Each row comes from the steps of one walk. Every step used is in the known rows, and no mark comes twice. Write the walk behind each row, first mark first.
In the rows, 100 means zero.
Known rows:
Z-D-A-B: [89 110 112 109 101 95 110 143 105 108 102 106 102 83 108 105 97 100 146 97 120 93 60 114 94 106 109 115 87 92 110 104 102 84 90 92 116 100 93 102 106 86 101]
B-N-V: [91 104 86 96 104 110 116 84 99 98 103 98 104 117 100 103 69 106 92 97 82 108 100 86 99 109 74 99 103 102 92 101 104 110 113 95 87 89 112 106 103 108 97]
D-A-U-Z-J: [107 100 82 110 103 98 105 114 98 111 95 103 109 89 87 100 109 101 129 98 87 102 109 102 103 84 108 65 104 109 87 111 95 85 113 100 85 103 90 103 104 104 98]
Z-J-A: [93 100 72 100 105 97 108 77 94 92 97 97 97 95 84 109 103 104 102 107 91 84 126 88 99 100 86 121 98 104 84 101 98 122 77 83 99 100 119 95 110 96 97]
C-A-U-Z: [107 94 82 99 92 114 84 93 97 105 91 101 99 93 77 112 104 105 100 97 95 107 116 98 100 83 110 103 107 108 95 106 110 103 115 108 89 111 88 97 106 99 101]
A-B-N-V: [83 107 107 96 110 101 126 94 105 101 109 98 107 113 108 104 74 98 100 107 113 105 84 96 96 107 75 90 96 105 107 96 104 95 114 91 91 89 106 99 110 85 95]
U-Z: [101 99 80 100 90 109 105 109 99 92 100 100 101 102 92 108 101 105 100 87 96 88 115 93 113 88 106 81 101 96 81 103 105 124 112 105 101 104 91 105 71 111 97]
C-A-D-Z: [108 94 108 83 89 100 89 76 97 96 95 106 83 95 115 108 103 100 92 100 102 122 99 119 98 95 109 96 95 96 103 109 109 95 89 112 104 112 96 96 88 103 91]
Z-D-A-C: [112 103 110 109 86 98 93 142 105 106 95 106 109 82 106 105 96 101 160 90 94 111 74 117 102 106 113 141 97 88 101 105 101 73 81 95 112 102 103 110 100 110 101]
Z-D-A-B-N: [87 109 112 99 99 97 117 131 103 107 103 104 103 81 98 99 84 98 155 99 113 99 55 113 94 108 94 119 82 96 107 110 99 74 94 89 113 97 100 105 115 91 103]
Z-J: [100 98 74 95 107 106 105 114 92 88 97 98 91 99 81 107 110 106 120 103 85 93 117 103 105 102 88 101 89 102 92 107 108 132 85 89 97 92 122 104 95 102 94]
X-N: [100 107 85 96 95 113 88 105 96 88 98 101 77 93 96 102 104 101 86 96 109 83 112 105 104 96 92 97 102 86 105 107 101 129 110 90 100 107 127 106 92 107 100]
C-K: [105 105 87 85 114 110 98 101 100 86 96 109 87 100 89 93 91 102 78 100 97 89 80 115 96 98 104 123 91 92 87 104 108 126 108 113 116 99 104 108 94 92 94]
A-D: [111 99 106 90 103 102 87 80 103 86 101 101 93 105 99 101 110 98 97 103 86 106 104 108 103 103 104 74 89 100 106 97 117 97 95 108 98 108 109 101 78 86 90]
W-A: [93 94 101 96 94 109 84 86 107 101 95 101 89 102 93 107 97 108 100 98 116 89 95 104 109 105 122 105 93 107 102 100 109 89 101 93 84 95 106 103 94 97 101]
D-Z-J-A-B-N: [86 102 86 83 86 89 138 87 94 99 103 98 104 86 117 105 82 94 104 111 109 93 112 107 91 100 75 117 89 103 83 114 85 101 85 83 104 90 107 94 99 96 93]
A-U-Z: [110 100 77 108 88 114 92 115 100 100 97 97 112 99 82 105 106 102 99 96 81 90 130 94 100 91 110 76 104 108 88 103 111 107 122 105 86 102 87 103 78 90 97]
D-A: [98 107 102 98 108 103 98 106 105 97 101 108 98 99 106 101 98 105 117 98 108 102 77 113 108 99 115 106 106 97 97 100 98 95 99 97 97 102 101 106 99 108 104]
R-K: [109 104 104 101 115 107 89 107 100 87 106 104 87 96 82 110 97 100 90 114 101 103 115 111 101 106 103 70 94 91 71 100 110 135 111 108 104 89 138 99 80 87 96]
J-A: [93 104 85 99 95 103 96 69 103 91 101 99 102 100 97 108 93 104 82 104 104 83 116 90 102 103 104 133 108 100 87 92 98 115 88 93 102 107 108 96 99 93 103]
K-R-A-B-N: [78 101 144 105 109 87 104 71 99 99 111 95 99 106 98 86 86 104 101 106 132 92 74 76 99 107 95 86 112 105 96 98 93 98 110 101 97 98 104 89 108 94 110]
J-A-U: [103 103 84 108 95 107 86 69 102 99 97 96 113 98 86 105 98 101 81 112 92 83 130 92 87 104 107 127 110 111 91 94 101 100 100 92 89 108 101 93 104 76 102]
B-N-V-A: [88 101 80 96 105 113 117 105 99 101 101 97 103 119 108 93 80 100 87 93 78 118 95 85 93 107 67 115 97 102 119 96 93 98 112 90 93 86 97 110 116 118 109]
B-N: [94 104 86 82 97 115 106 95 97 86 102 98 100 101 83 100 81 105 112 103 89 102 100 99 105 106 84 114 90 103 94 107 104 112 104 93 95 95 115 111 92 105 101]
R-A-B-N-V: [80 103 119 108 115 97 128 51 104 110 115 101 106 113 111 93 81 102 93 116 114 99 82 80 93 105 81 51 96 96 116 94 92 89 116 95 98 89 107 88 114 89 102]
C-K-R-A-U-Z: [100 98 115 115 110 92 88 80 98 105 95 104 98 102 87 79 93 103 62 93 103 81 92 78 90 90 114 75 120 99 75 106 97 112 134 132 105 105 79 93 100 97 102]
A-U: [111 102 83 103 99 118 81 113 100 94 97 97 107 102 80 103 106 101 99 109 82 93 122 107 93 106 109 104 99 109 103 100 114 110 110 98 84 98 102 105 90 78 100]
J-A-U-Z: [104 101 76 112 86 103 95 72 101 104 97 96 117 97 89 106 99 99 82 101 91 82 139 80 95 91 109 106 113 109 79 96 98 101 111 100 91 112 85 92 96 88 101]
C-A-B-N: [88 101 110 74 106 105 110 81 99 97 101 102 91 92 87 110 86 101 114 111 126 113 72 109 100 96 86 125 91 105 113 104 105 98 100 93 100 101 107 97 131 87 102]
U-A-D-Z-J: [103 92 86 89 98 100 120 85 95 101 98 93 85 94 99 93 121 104 94 95 69 103 124 120 110 91 99 72 88 99 82 106 102 97 101 107 110 101 107 100 86 112 81]
W-A-C: [109 89 112 99 82 102 78 93 111 103 93 101 103 96 98 108 99 104 118 98 112 106 96 113 115 104 125 122 96 106 104 95 108 65 93 92 81 97 109 105 97 107 101]
N-V-A-U-Z-D: [99 98 69 132 90 110 106 151 100 119 94 96 112 112 110 100 101 96 88 80 63 105 116 77 82 102 88 100 101 98 121 96 99 95 120 101 99 94 71 103 106 102 104]
V-A: [97 99 83 92 103 118 96 144 98 91 99 98 95 106 102 95 114 99 94 96 93 103 96 101 99 104 97 132 90 97 128 90 97 112 97 92 108 96 87 111 100 109 114]
U-Z-J: [100 95 66 100 95 104 115 119 93 93 97 98 95 96 82 109 109 105 116 88 84 90 126 92 114 84 90 72 92 101 77 109 103 129 100 98 100 98 102 104 82 116 93]
A-D-Z-J: [109 95 94 88 92 95 108 95 94 90 98 102 91 96 113 102 110 96 103 102 77 108 118 118 97 100 94 68 82 98 94 112 106 101 84 107 100 97 108 100 68 100 81]
V-A-D-Z: [107 95 98 85 89 104 98 119 99 93 101 102 95 102 128 90 115 89 82 96 85 116 101 113 94 102 101 98 82 92 130 97 95 88 93 104 112 99 78 106 77 109 101]
W-A-C-K: [112 90 112 91 95 99 82 87 112 103 87 108 97 94 96 97 91 101 98 98 113 104 77 122 105 98 125 131 92 101 94 100 108 69 102 106 97 97 104 107 107 102 97]
D-A-R: [103 109 128 98 111 92 96 126 102 108 105 105 110 96 106 100 110 94 130 102 127 98 73 114 107 97 119 88 110 103 116 105 93 90 92 102 97 111 86 103 107 111 109]
B-N-V-A-D: [97 99 96 95 110 104 111 89 101 101 102 97 102 119 112 89 85 94 84 97 71 127 94 85 90 106 66 86 90 102 125 94 99 80 112 99 94 94 101 106 114 109 101]
X-A-D: [113 101 74 92 88 104 79 58 101 96 103 102 82 103 92 105 109 102 80 101 93 107 106 108 118 98 107 85 94 97 110 100 103 103 95 106 100 110 115 101 88 85 104]
X-A-B-N-V: [87 108 74 95 97 101 115 66 103 109 110 99 95 113 103 109 76 101 83 104 116 106 88 99 111 101 79 100 98 101 109 101 91 100 111 90 95 91 113 100 117 80 108]

Which walk is each row?
[100 109 123 110 101 92 95 153 98 114 99 103 107 84 103 103 106 97 153 92 113 91 69 110 99 108 113 109 97 94 112 113 100 92 81 99 113 107 85 104 105 107 107] -> Z-D-A-R
[104 96 111 111 107 91 95 131 105 106 94 103 105 121 130 87 88 97 63 81 97 123 75 90 91 101 92 147 123 96 110 85 93 92 111 113 102 94 87 105 127 117 105] -> N-V-A-C-K-R
[114 107 132 101 114 94 87 127 96 99 108 98 100 95 82 107 111 89 103 117 122 98 104 110 101 105 106 55 100 99 91 103 106 127 104 111 102 98 117 95 90 94 102] -> A-R-K
[91 100 80 113 106 112 106 126 103 103 101 99 101 124 119 100 97 101 73 88 85 110 97 88 94 107 87 114 104 96 125 87 97 109 107 93 97 90 89 106 110 111 106] -> N-V-A
[95 95 143 111 93 82 86 69 97 98 106 100 93 106 121 87 99 103 78 96 108 100 96 87 97 107 115 60 117 94 88 103 97 98 101 119 99 104 94 87 71 105 98] -> K-R-A-D-Z
[108 94 94 93 93 110 102 103 106 101 98 92 104 96 88 98 112 110 109 93 85 105 110 120 124 94 113 133 106 100 88 89 103 95 103 98 109 103 109 109 105 119 96] -> U-A-C
[112 95 112 93 100 96 83 149 102 94 92 102 102 100 111 83 103 94 85 89 104 117 71 106 96 99 104 170 109 97 111 89 93 94 101 110 114 99 82 112 117 115 112] -> V-A-C-K-R
[87 102 98 109 115 102 116 131 106 107 106 99 104 121 129 101 101 94 76 97 111 107 86 92 90 103 85 107 99 98 136 82 97 96 109 90 101 90 83 100 118 91 104] -> N-V-A-B
[101 102 111 93 103 104 91 166 95 102 102 95 107 103 106 95 126 89 106 99 112 100 92 100 100 102 100 114 95 103 148 94 93 110 92 95 106 102 69 109 107 113 119] -> V-A-R
[104 99 102 114 105 113 85 67 100 104 104 100 105 103 85 92 109 106 95 119 88 88 114 89 91 106 111 67 97 101 114 97 101 101 111 99 93 97 102 93 95 84 106] -> R-A-U
[108 95 102 99 102 78 97 83 96 95 91 100 102 93 92 96 94 101 94 98 104 98 101 93 97 94 93 157 118 105 67 102 94 104 79 102 105 104 114 95 126 106 95] -> Z-J-A-C-K-R
[102 102 73 119 78 101 95 92 100 109 93 95 116 86 85 107 96 99 100 95 81 77 136 78 89 98 105 115 105 104 80 102 101 100 102 99 104 112 84 93 97 83 100] -> J-A-U-Z-D
[97 97 127 99 97 98 81 112 102 111 97 96 99 99 94 107 109 96 111 101 134 85 91 105 111 105 126 85 98 112 115 104 106 85 95 98 83 103 89 99 102 101 107] -> W-A-R
[93 101 122 105 120 91 89 74 97 94 98 106 85 107 96 80 90 106 65 97 115 86 70 87 94 101 112 104 116 92 79 102 99 123 115 122 113 99 99 95 104 99 104] -> C-K-R-A
[103 90 115 94 82 96 89 71 106 102 95 104 87 99 118 102 100 99 89 97 106 103 102 120 103 104 124 67 86 102 101 107 108 65 98 106 85 99 95 99 69 98 89] -> W-A-D-Z
[108 102 135 94 115 95 79 103 93 104 101 102 89 91 78 114 108 94 104 115 131 113 93 112 102 95 107 82 104 100 96 107 106 123 98 112 103 108 113 90 118 100 105] -> C-A-R-K
[94 92 133 112 98 77 96 67 93 99 103 98 88 105 112 87 106 104 91 97 100 99 104 84 97 103 102 55 110 97 86 109 94 101 93 113 97 98 102 87 79 111 94] -> K-R-A-D-Z-J
[114 102 129 97 109 82 86 117 107 100 95 112 104 94 112 88 87 100 108 91 121 116 51 119 104 93 121 141 125 97 80 101 94 76 101 116 104 107 98 108 116 116 101] -> D-A-C-K-R
[87 102 121 107 112 99 108 72 105 100 113 102 99 104 102 96 107 103 102 119 125 86 84 96 99 103 105 62 90 92 119 92 98 101 104 96 107 97 100 89 97 79 104] -> R-A-B
[90 99 81 102 98 87 129 90 99 100 102 97 105 93 95 111 106 97 104 100 114 82 122 84 105 82 86 85 97 104 80 100 93 113 94 94 104 104 93 88 102 92 94] -> U-Z-J-A-B
[115 101 113 97 96 97 91 115 110 101 100 108 113 92 110 101 98 102 136 99 108 120 77 124 112 97 119 123 108 96 101 97 95 69 91 96 98 104 106 110 103 116 102] -> D-A-C
[103 100 70 107 103 101 98 78 93 99 94 95 108 93 76 106 108 100 102 113 79 85 139 90 90 101 90 117 100 113 89 101 100 109 87 85 88 101 113 92 116 83 97] -> Z-J-A-U
[95 107 96 110 97 103 98 137 102 103 96 107 97 86 99 104 95 105 144 89 96 94 74 110 99 107 109 126 92 89 98 109 102 95 87 94 114 100 101 107 97 104 103] -> Z-D-A
[90 106 107 78 104 105 119 106 102 91 108 97 103 98 93 102 86 97 115 113 118 99 83 108 100 103 83 101 85 107 105 99 104 99 106 90 99 93 108 102 102 81 100] -> A-B-N
[108 95 93 111 99 104 100 131 107 105 99 99 112 119 126 102 98 97 88 90 85 125 96 94 98 105 89 129 108 95 127 83 95 86 100 93 97 91 93 108 115 117 104] -> N-V-A-C
[103 94 79 100 95 85 113 64 96 97 98 98 99 95 89 105 111 99 99 96 85 94 135 81 107 81 87 62 96 104 75 102 100 104 89 102 102 112 103 89 90 102 88] -> U-Z-J-A-D
[109 95 83 99 95 91 104 86 98 95 95 97 109 91 90 108 105 101 120 109 90 101 126 99 104 97 90 140 102 103 87 97 95 101 70 84 100 102 122 97 114 104 96] -> Z-J-A-C
[102 101 122 88 104 101 82 113 94 103 98 101 94 97 87 112 111 98 115 103 128 103 86 105 106 95 110 114 109 104 119 105 105 114 87 105 100 115 89 97 119 107 108] -> C-A-R
[88 110 118 85 115 96 121 105 105 102 108 106 105 92 107 95 84 98 130 112 130 107 58 115 103 98 96 100 93 103 107 102 92 72 106 90 97 98 102 103 116 93 103] -> D-A-B-N
[102 95 139 116 93 88 79 87 101 98 103 97 106 106 103 93 98 109 104 97 115 102 91 82 109 105 115 107 128 97 91 93 95 98 97 106 96 101 105 94 97 115 109] -> K-R-A-C
[91 101 101 91 109 109 108 148 102 96 105 98 99 101 112 97 114 92 98 104 120 99 82 107 96 101 95 123 84 99 141 85 95 100 100 88 110 93 81 106 110 88 111] -> V-A-B
[103 100 100 93 83 89 100 49 102 93 101 102 102 95 125 104 96 95 73 104 97 97 121 103 94 102 106 99 101 95 85 101 97 91 84 106 106 112 98 91 76 90 89] -> J-A-D-Z
[103 96 98 92 110 107 102 71 102 98 100 93 87 102 85 90 120 107 90 96 78 99 111 111 115 94 107 78 94 102 92 91 112 95 109 108 108 109 105 101 95 101 88] -> U-A-D
[104 95 95 88 95 105 111 74 101 101 101 95 89 98 108 92 115 104 84 93 77 101 116 125 111 94 112 79 93 97 85 100 104 94 108 112 112 104 98 102 76 107 84] -> U-A-D-Z
[108 96 82 95 73 91 113 99 97 97 97 100 110 87 120 110 97 97 107 102 91 102 129 112 100 98 96 133 103 96 78 109 87 98 70 90 104 96 109 98 87 114 92] -> D-Z-J-A-C
[101 97 96 107 98 100 109 110 102 105 101 102 100 122 147 96 101 93 63 89 77 123 104 100 87 104 88 79 97 92 126 93 95 87 103 106 99 94 81 102 86 108 94] -> N-V-A-D-Z
[91 103 104 97 107 102 114 125 96 110 103 95 112 116 108 93 88 91 97 96 92 114 88 83 94 107 70 99 101 107 132 98 90 95 108 94 94 93 84 107 123 122 112] -> B-N-V-A-R
[101 100 77 119 108 115 95 124 102 109 99 97 110 123 110 97 102 96 70 96 77 110 112 87 83 109 91 108 107 105 129 88 100 97 118 93 86 90 83 104 116 96 105] -> N-V-A-U
[101 97 93 129 88 108 95 87 98 114 100 99 110 91 82 93 107 104 116 99 76 83 123 75 92 100 108 52 93 93 101 107 101 101 117 107 106 101 86 93 85 90 103] -> R-A-U-Z-D
[105 103 120 99 119 99 101 111 97 110 107 91 95 95 75 98 120 99 94 107 108 94 113 114 115 94 110 62 103 101 79 98 102 121 118 111 112 101 115 97 106 106 100] -> U-A-R-K
[104 104 105 99 98 80 114 101 91 104 104 98 103 86 109 110 101 87 95 114 112 93 133 110 93 100 94 78 100 97 70 116 87 122 84 101 107 93 115 90 87 102 94] -> D-Z-J-A-R-K
[87 98 128 116 105 94 84 81 96 95 106 97 94 111 100 92 98 112 90 94 115 86 93 74 105 107 112 93 124 98 86 97 96 121 103 105 97 101 103 92 92 105 110] -> K-R-A
[105 97 88 96 107 87 103 56 94 93 98 98 95 96 88 105 111 98 100 110 82 95 128 90 98 98 85 90 90 106 92 99 102 99 74 92 98 108 120 90 108 89 89] -> Z-J-A-D
